What can hang from each mark
z429: z522 z602 z613
z491: z613 z664
z104: z972
z613: z972
z664: z429 z491 z602
z972: z491
z423: z613
z305: z613
z602: z429
z176: z305

Each row was made from one small tree. The marks that hang from a mark follow it in brackets, in the order of their numbers. Every link used is in the known rows. Write each row's tree.
Known rows
z305[z613[z972]]: [ -3.1   7.4  -9.5 -12.8   5.3   4.3  10.0 -14.4 -15.0   3.8  -0.5  -4.6
 -32.2  14.7  -6.3  -8.2 -14.4 -23.3  -3.4  -8.7 -12.6  22.0   1.2  -6.9
   6.4  41.0]
z491[z613[z972] z664[z429 z602]]: [  8.4   6.9  -1.4 -13.9  -6.3  -2.0  -2.7  25.9 -22.7  -9.3 -13.7 -13.8
   2.2 -22.5   1.7  23.4 -13.7  -2.3 -22.3   1.4 -14.4 -21.5  -4.0  -2.6
 -17.9  -7.1]
z176[z305[z613[z972[z491[z664]]]]]: [-12.4  10.4  -6.7 -12.8  15.7   0.8   1.6 -21.5 -12.9  32.9  -2.8 -12.8
 -39.3  -4.7  -9.0  22.5   6.0  -6.1 -17.7 -26.9   8.9  43.7   1.4 -14.9
   5.9  21.5]
z602[z429[z522 z613[z972]]]: [  7.0   4.6 -25.6 -13.1  25.6   4.3 -23.1 -11.6  41.8  -2.9 -31.7  51.0
  13.0  -3.4 -17.9  23.9  -8.8 -23.6  -8.6  31.6  10.1   6.5   2.6 -13.5
 -12.7  -1.7]
z176[z305]: [ -7.8   8.4 -18.3 -15.1  22.0   3.6   9.6 -33.9   3.5  38.3  -1.5  -3.4
 -16.1  -1.0 -17.4  18.6   9.8 -12.5  -9.7  -9.2  13.4  30.1  -3.5 -21.2
  17.1  15.2]
z423[z613[z972[z491[z664[z602]]]]]: [ 11.1  15.7 -35.3  -0.5  32.8   3.2  -9.1  -2.3  -2.4  19.3   3.8  15.2
 -20.8 -17.1   9.5  31.6 -15.5 -25.6  -5.3   6.0 -31.4   0.4   8.3  -2.3
 -28.5   5.2]
z664[z429 z602]: [ 32.0   3.0  24.1  -7.2  12.4   0.3  -3.2   0.9 -47.4  32.4 -29.6   1.4
   7.7  -4.3  20.3 -17.5  14.6 -14.5 -10.6  28.8 -19.4 -15.1  -8.3 -12.0
  12.1  -7.2]
z104[z972[z491[z613]]]: [  6.8   7.8 -20.4 -13.7   1.4  17.1  13.2   1.4  29.0  30.3  31.7   5.4
 -21.0   4.7   0.8  32.5  29.4 -39.6  16.6  -4.3   1.0  -3.7  12.2  -2.1
  24.1   2.8]
z423[z613]: [ 13.5  11.3 -38.5 -11.1  39.6   8.6   7.4 -18.1  13.0  12.1  17.9  13.9
  -9.8 -13.8  -4.7  17.6 -14.8 -31.1   8.8  17.2 -12.6   2.2   1.7 -14.0
  -7.5  26.2]
z602[z429[z613]]: [ 11.8   0.5 -26.6  -8.9  30.7  -8.5  -6.1  -7.7  28.7  -0.7 -12.8  41.7
   1.0   0.5 -10.7  25.2   1.6 -15.1   0.8  34.2  20.4   9.0  -0.5  -8.8
  -4.9  19.9]
z972[z491]: [ -6.8  11.3  12.9  -9.0   9.7   0.6  11.3 -19.9  27.5  57.7  22.1   7.5
 -28.3  -3.0   2.8  20.1  18.0 -22.8   2.4   3.9   2.8  12.6  12.1  -1.6
  -0.8   7.3]
z429[z522 z602 z613[z972[z491]]]: [ 14.6  12.6 -15.3 -37.7  16.6  15.0 -29.8   7.2  48.4  12.0 -22.3  37.1
   6.8 -40.1  11.7  20.2   0.7 -32.6 -19.3  30.3 -25.1  12.5  11.0  -6.7
   5.6 -43.7]
z104[z972[z491]]: [ 14.7   6.8 -18.4 -12.7  10.5  14.2  10.3  -1.1  21.5  47.4  21.8   6.1
 -20.2  10.0   7.2  22.3  29.3 -36.2  20.0  -5.6  -2.5   3.5  10.0  -6.4
  21.7   6.0]
z305[z613[z972[z491[z664[z429]]]]]: [ -1.7   7.0  13.9 -14.0   4.4   2.5   2.2  -3.1 -15.5  19.1   0.1  -8.7
 -38.9  -0.9   7.1   1.0  -3.8 -14.6  -7.3 -13.2 -10.4  23.2   3.6  -4.2
  -4.9  28.5]
z602[z429[z522 z613[z972[z491]]]]: [  1.9   5.8 -15.9  -9.9  24.4   5.2 -26.1 -11.1  46.7   7.4 -27.6  51.8
   5.0  -7.3 -13.9  30.5  -0.6 -24.9 -10.4  29.7  12.4   7.6   5.7  -9.5
 -16.9  -8.0]
z305[z613[z972[z491]]]: [ -8.8   7.6   2.8 -10.0   0.9   3.2   8.2 -13.6  -9.2  17.8   6.3  -0.5
 -41.3   9.7  -0.5   2.1  -4.4 -25.0  -4.8 -10.4 -11.1  24.9   7.6  -0.1
   2.2  31.4]
z104[z972]: [ 19.9   5.8 -36.0 -17.5  14.8  15.8  13.2  -4.3  11.3  27.9  13.4   1.3
  -5.9  14.5  -3.5  10.0  13.8 -34.9  25.0  -2.4  -4.7  -1.4   0.5 -13.3
  29.0  18.1]
z429[z522 z613[z972[z491[z664]]]]: [  1.1   4.1 -14.1 -15.5  18.4  12.5 -32.4   1.0  51.0  15.2 -10.8  19.1
   9.4 -29.8  -6.9  21.4 -19.2 -29.4  -9.3  19.7 -23.4   5.5  18.5  -9.9
 -21.4 -22.3]
z664[z491[z613] z602]: [ -3.5  15.2   9.4 -16.9 -30.7  -3.4  19.4 -14.8  12.8  12.4   7.7  11.7
   0.8  13.5  -8.2  33.3 -22.9 -35.4 -14.0  20.3   0.2 -16.1  14.4  -6.8
  17.2  22.0]
z305[z613]: [ -0.9   4.8  -2.5 -17.2   7.2   2.9  16.7 -18.8  -9.7  15.2  13.7 -10.7
 -24.8   6.8 -10.7 -12.3  -4.9 -20.2   3.6  -0.2   4.6  22.3   0.6 -10.8
  17.0  50.2]
z972[z491[z664[z429 z602]]]: [ 10.7  11.0  31.6  -8.7  11.0  -6.9   0.2   5.4  -3.5  61.9   3.6  -8.8
 -16.7 -22.5  19.0  17.5  19.6  -2.5  -3.8   4.8  -3.2   0.8   5.6  -3.8
 -11.7  -5.0]
z613[z972[z491]]: [-13.8  12.9  -9.9  -6.1   7.6   3.1   1.7 -14.5  14.4  31.6  -2.3  17.6
 -30.5   9.9   3.4  23.8  -2.2 -27.3  -6.0  -8.4 -21.8  13.5   7.8   0.9
 -12.5  -1.5]

Write each row's tree
[ -9.7  14.8  -9.5  -8.9   9.7  -1.4  -0.6  -4.7  12.8  35.0  -4.8   8.2
 -26.9  -1.1   1.8  28.4  -8.8 -15.3  -4.5 -12.9 -19.3  12.1   7.1  -0.3
 -22.2   2.4]
z613[z972[z491[z664]]]
[ 11.4  14.0 -27.4  -3.5  37.7   9.1  -8.8  -2.2   5.4  17.2   3.8  17.2
 -23.8 -22.1  14.5  31.7 -11.4 -25.5  -1.3   3.8 -26.4   2.7   5.3  -6.9
 -28.6   4.0]
z423[z613[z972[z491[z664[z429]]]]]
[ 17.4   3.7 -11.3   3.9  15.2 -13.2 -13.4   3.0 -15.3  17.2 -26.7  33.1
   0.0   2.5   4.4  19.9   6.1 -17.7 -17.6  33.5 -11.3  -4.6   4.7   3.7
  -7.4  -3.8]
z664[z602[z429[z613[z972[z491]]]]]
[ 20.3   5.5   1.5 -23.6  24.0   6.6 -17.7  13.0  12.8  18.5 -20.9  -8.0
  15.2 -36.4   1.8   5.9 -15.7  -1.5   0.3  10.3  -9.8  -1.6  -2.2 -20.8
 -18.6   0.1]
z491[z664[z429[z522 z613[z972]]]]
[ 25.9   3.9 -13.5 -14.1  18.8  11.5  -2.4  18.5  19.3  41.9  15.7  -2.8
 -13.8 -11.1  16.7  25.8  25.8 -25.7  20.0  -1.8  -8.3  -0.4   8.8  -8.8
  10.1   0.0]
z104[z972[z491[z664[z429[z613]]]]]
[  1.8  17.0   2.0 -18.1   9.7   2.4  -3.1   3.2   5.6  34.6 -14.1  10.2
 -27.1  -9.4  18.3  23.1   1.6 -13.1 -10.7  -8.6 -19.1  10.8   1.9  -2.7
 -14.1 -11.3]
z613[z972[z491[z664[z429[z602]]]]]
[ 20.2  12.2 -27.6 -43.0  18.3  16.5 -28.2   4.8  41.1  -1.0 -28.1  35.4
  17.1 -37.5   5.0   9.1 -10.9 -32.1 -17.4  30.3 -26.1   9.2   4.2 -12.4
  11.5 -36.0]
z429[z522 z602 z613[z972]]
[  1.3   1.3 -25.8 -16.7  21.3  15.8 -27.7  -6.5  45.3  -0.8 -16.5  23.8
  18.4 -17.9 -13.6  10.6 -24.3 -36.7  -7.8  26.5 -28.4   3.1  12.9 -13.8
  -9.5 -14.6]
z429[z522 z613[z972]]
[ 25.4   9.2 -18.9 -46.1  20.9  15.3 -20.4   0.8  48.2   9.1 -13.4  26.7
  22.7 -44.2   0.9   4.2   0.1 -28.0  -9.6  40.2  -8.9   7.7   3.7 -16.4
  21.1 -26.0]
z429[z522 z602 z613]
[-14.0  12.1   9.0 -14.1  -4.0  -2.3  13.3  -1.4  35.4  35.0  35.9  -8.7
 -26.2 -21.7  -6.7  42.0  10.2 -11.9  -1.5  -4.8  11.2   3.4  12.5   2.3
 -13.5   7.1]
z972[z491[z613 z664]]
[ 10.6  13.2  48.8 -26.9 -26.4  11.8  -1.5  -9.5   9.1  16.7 -22.6  13.6
  18.9  -5.2   4.2  16.0 -10.6 -37.2 -19.5  31.3   1.2 -26.3   8.4 -22.3
  16.9 -11.0]
z664[z429[z522] z491[z613] z602]
[  5.6  14.8 -35.9  -4.5  36.2   6.4  -5.8  -6.0  14.9  17.0  10.3  16.8
 -24.7 -17.9   7.4  35.5 -17.5 -27.6  -1.8   1.5 -27.3   5.8   7.5  -4.5
 -30.3   9.7]
z423[z613[z972[z491[z664]]]]
[ 33.2   2.7  10.0 -17.9  19.3  -1.5 -19.4  19.6 -13.7  28.8 -25.2 -14.0
  24.5 -38.4   8.1  -3.3  -7.3   1.6  -8.3  22.5 -14.0 -12.5  -3.1 -18.3
 -12.9  -5.3]
z491[z664[z429[z522 z613] z602]]
[  9.0   3.1 -17.9 -16.1  27.5   3.2 -17.1 -13.9  44.9   4.4 -21.1  45.1
  17.1  -8.0 -20.6  20.4  -0.8 -22.2  -2.5  37.8  23.1   5.3   0.3 -16.4
  -6.3   6.0]
z602[z429[z522 z613]]
[-14.4   8.4  -5.3 -10.0  14.1   4.1   2.1 -27.5 -11.6  31.1  -1.7  -6.1
 -40.0   4.0  -9.5  19.1   9.1 -15.0 -18.9 -22.1   6.8  44.0   2.7 -13.0
  12.5  18.0]
z176[z305[z613[z972[z491]]]]
[ 11.8   8.1 -18.6 -17.0   2.8  13.2  10.6  11.4  27.7  34.5  31.8  -5.2
 -19.1  -4.5  -0.4  36.9  23.3 -28.2  18.3 -11.3   5.3  -4.3   9.9  -3.0
  14.3   5.9]
z104[z972[z491[z613 z664]]]
[-22.4  18.0  -5.0 -25.6 -21.3   5.8  23.7 -24.0  49.1   0.3  16.5  19.0
 -15.0  18.8 -13.6  47.3 -34.5 -41.6  -5.5   2.1   7.4  -0.1  13.3 -11.6
   6.9  29.7]
z664[z491[z613[z972]]]
[ -7.7   9.9   2.9 -11.6   2.8   1.1   6.6  -6.8  -9.3  20.2   6.4  -6.7
 -39.2   3.2  -0.8   4.7  -7.2 -16.1  -4.8 -14.9  -9.2  24.9   6.4  -2.7
  -6.1  33.8]
z305[z613[z972[z491[z664]]]]
[ -2.8  10.1 -20.2 -13.6 -11.6  -6.3   2.5  17.3 -11.6  -9.3  -0.2 -14.2
   0.0 -16.6 -13.6  33.4 -24.2  -7.1 -19.3  -3.4 -13.8 -16.4   1.4   2.2
 -15.8   4.8]
z491[z613[z972] z664[z602]]
[ 22.8   7.6 -13.9 -11.8   7.5   7.9   4.0  11.9   4.7  52.1  15.6  -5.4
 -14.3  -0.6  10.5  24.1  26.2 -24.0  16.6  -7.3  -5.3  -3.6   8.6  -6.0
  13.1   3.5]
z104[z972[z491[z664[z602]]]]
[ 29.5   5.5  10.9 -16.3  15.8  -5.3  -1.3  13.5 -30.6  37.3 -20.5 -19.5
  10.7 -22.4  10.6  -4.9  -2.3   7.2  -3.3   9.5  -8.0  -9.9  -9.0 -13.6
  -9.6   9.3]
z491[z664[z429 z602]]
[  7.8   3.2 -33.9  -7.5  28.8  -7.9 -10.7  -6.6  24.8  -7.0 -22.7  46.4
  -2.8   6.7  -7.8  30.7  -4.8 -18.7  -5.1  27.9   8.6   9.2  -0.6  -4.9
 -12.2  12.4]
z602[z429[z613[z972]]]
[ -1.1   8.7   6.4  -8.2  -0.2  -1.9   3.0  -1.6 -23.7  20.6   0.2  -9.4
 -35.4   3.9   4.2   2.8  -6.9 -15.4  -9.5 -12.0 -15.7  20.2   6.4  -0.4
  -3.7  29.3]
z305[z613[z972[z491[z664[z602]]]]]
[ 13.9  11.3  19.3 -20.8  18.3  -3.8  -2.6   9.7  22.3  52.3   8.8  -0.7
 -19.3 -34.5  23.5  25.1  19.1  -5.4  -0.8   8.1  -1.0   9.8   7.3  -3.0
  -8.3  -7.7]
z972[z491[z664[z429[z602 z613]]]]
[  3.9  15.4 -36.3  -2.5  36.9   8.8  -3.9 -12.8  14.5  15.6  11.6  24.4
 -26.0 -10.1   7.2  32.0 -13.7 -34.6  -1.0   4.4 -28.0   6.3   8.4  -3.2
 -22.8   6.7]
z423[z613[z972[z491]]]
[ 23.4   2.8  -0.8 -20.7  27.5  -2.9  -3.8  14.0   6.1  21.9  -4.9 -13.6
   7.0 -31.1   8.4   7.1  -9.6   4.1   4.7  10.8  -5.4   0.4  -5.6 -18.4
 -14.5  16.7]
z491[z664[z429[z613]]]
[-11.5   8.2 -16.7 -12.0  15.7   2.3   4.6 -29.5 -18.3  20.8  -6.0  -8.3
 -32.6   5.8 -13.2  11.9   2.6 -13.7 -17.4 -20.5   6.0  42.1  -2.4 -17.8
  15.9  25.7]
z176[z305[z613[z972]]]
[ -1.1   8.5  -5.5 -20.4  -0.9   4.2   2.8  17.0   5.8 -12.8  -1.4 -12.1
  -5.7 -23.9  -6.2  30.2 -16.9  -5.7 -13.3  -6.5  -1.7 -11.1  -3.2  -6.6
 -18.9   2.8]
z491[z613[z972] z664[z429]]
[ 24.6  13.7  11.3 -39.5  18.2   7.5  -3.6   6.0   6.6  37.5 -20.1 -11.3
  12.1 -39.9   7.5  -1.0  -0.5   3.9   1.1   7.4   7.9   0.5 -11.5 -24.9
  -1.7  -2.2]
z491[z664[z429[z522 z602]]]
[ 32.4   5.6  -2.3 -27.9  28.5   5.7 -11.2  14.9   0.3   1.0 -28.3  22.2
  -1.9 -23.0  31.6   1.4   7.6 -19.0 -10.7  28.8 -24.1   5.6  -7.7 -10.7
  12.4 -18.3]
z664[z429[z602 z613[z972]]]
[ -0.9  16.6  14.7 -19.2 -26.8  -1.5   4.8 -19.4  28.3   8.0 -16.1  35.8
  12.2  12.0 -17.5  40.5 -17.5 -34.2 -18.0  30.5  24.9 -17.5  11.0 -12.6
  10.3  11.0]
z664[z491[z613] z602[z429[z522]]]
[ 15.9   8.8 -16.4 -15.8  12.8  12.6   7.3   7.2  21.4  50.2  21.5  -5.1
 -16.9  -1.9   6.8  26.7  24.5 -24.5  22.8 -10.8  -0.5   2.7   8.0  -8.2
  12.5   7.6]
z104[z972[z491[z664]]]
[  7.6   6.9  20.8 -11.2  18.5  -5.2  -1.5   6.2  21.8  51.2  12.1  -4.6
 -19.8 -28.0  16.0  22.7  14.5  -5.1   1.4   5.7  -0.6   8.7   9.5  -4.0
 -16.4   2.0]
z972[z491[z664[z429[z613]]]]
[-14.0  11.1 -27.5 -19.9  -5.4   1.5   9.2   7.5  17.3 -12.7  13.2 -12.4
  -7.9 -15.6 -22.0  38.6 -26.9  -8.4  -9.1 -11.6   1.1  -5.8   1.4  -3.3
 -20.7  14.5]
z491[z613[z972] z664]
[  6.4  21.1  24.3 -44.2 -18.3  11.1  14.3  -5.4  30.1  -1.3 -10.4  26.5
 -11.5  -3.5  20.1  35.2 -10.5 -34.6 -15.2  14.4   6.9  -2.9  -0.2 -16.5
  24.8  -2.4]
z664[z429[z602] z491[z613[z972]]]
[ -4.2  13.7  -4.3  -4.7   6.6  -2.6  -3.3  -0.3  -1.1  37.9  -9.6   6.4
 -23.3   0.3   6.0  23.6  -6.2 -14.4 -11.1  -9.1 -23.2   6.4   6.5   1.4
 -20.2  -4.6]
z613[z972[z491[z664[z602]]]]
[ 22.3   1.5 -16.6  -1.3  18.0 -12.9  -8.5  -1.1 -17.1  13.9 -24.5  28.7
   9.8   2.1  -1.7   9.5   4.1 -14.9 -11.6  39.1  -4.9  -7.7   0.4  -1.3
   1.3   7.0]
z664[z602[z429[z613]]]
[ 17.8  10.4 -28.7 -29.4  21.2  -1.1 -12.7  14.7  24.1   5.1  -6.2  34.1
 -16.3 -27.3  26.5  27.9   4.5 -26.0 -15.8  25.0 -27.6  16.7   7.4   4.1
   9.1 -22.6]
z429[z602 z613[z972[z491]]]
[  6.0   1.2 -25.8  -2.7  19.5  -7.8 -16.9  13.3  13.9   9.5  -2.4  13.8
  -8.7 -15.9  11.9  27.8 -13.4 -21.7  -9.7  18.3 -35.4   4.0  14.3   3.8
 -18.3  -3.4]
z429[z613[z972[z491[z664[z602]]]]]
[ -5.0  13.8   6.5 -12.9  10.3   7.4  -9.1  -3.9  16.0  36.9 -13.5   8.1
 -18.1  -9.0   6.3  20.5  -5.1 -17.3  -7.7 -10.0 -18.2   7.7   5.5  -6.8
 -20.6 -12.2]
z613[z972[z491[z664[z429[z522]]]]]
[ 10.4  13.1  10.8 -43.1  -1.8  10.3   2.5  14.1  20.6  -0.2   0.7 -12.9
  11.3 -44.9  -6.1  20.6  -2.2  -1.8 -11.0   7.9  19.0 -11.7  -6.7 -15.7
   0.6  -6.8]
z491[z613 z664[z429[z522 z602]]]
[  1.6   9.7  29.0  -9.6  -3.8  -3.6   3.6  10.6   7.0  37.2  17.4  -9.9
 -18.7 -26.7   9.9  32.7  18.5  -7.3 -11.0   5.1   4.0  -8.0   9.3   1.7
 -11.4  -8.1]
z972[z491[z613 z664[z429 z602]]]
[ 18.0  10.1  -5.1 -16.4  13.3  -6.9  -6.0   2.8  -7.3  34.7 -24.0  -2.3
  17.0 -18.8 -12.4  10.4  -8.5   6.4  -3.5  10.5  10.0  -6.3  -6.2 -13.0
 -13.1  14.2]
z491[z664[z602[z429[z522]]]]
[ 12.8   8.2 -15.8 -13.0  -0.5   9.0   6.0  15.0  12.8  35.5  24.0  -6.2
 -13.8  -5.1   4.4  35.0  25.4 -28.1  12.5  -7.7  -0.4  -9.5  11.3  -0.3
  13.7   0.1]
z104[z972[z491[z613 z664[z602]]]]
[ 29.3   7.8  -7.6 -30.0  26.6  -3.0  -8.1  23.0   0.8  13.7 -16.8  -3.7
   3.3 -37.4  19.0   9.5  -7.2   3.6  -3.2  10.9 -12.1   3.7  -8.1 -14.1
  -8.1   1.0]
z491[z664[z429[z602 z613[z972]]]]
[ -7.8  11.7  14.6  -9.2  -8.1  -7.0   7.8   5.6  12.9  37.9  26.0  -9.9
 -19.9 -22.4  -2.6  38.6  11.3 -10.3  -9.2   0.4   4.7  -3.7  12.6   5.8
 -11.8   0.2]
z972[z491[z613 z664[z602]]]
[ 21.2   8.8  -4.8 -19.4  11.9  18.9  -0.8   8.4  22.4  53.0  10.5  -4.0
  -9.2  -9.7   9.3  19.3  27.0 -25.9  20.6  -7.8   0.0  -1.8   6.8 -13.4
  13.0  -5.0]
z104[z972[z491[z664[z429[z522]]]]]
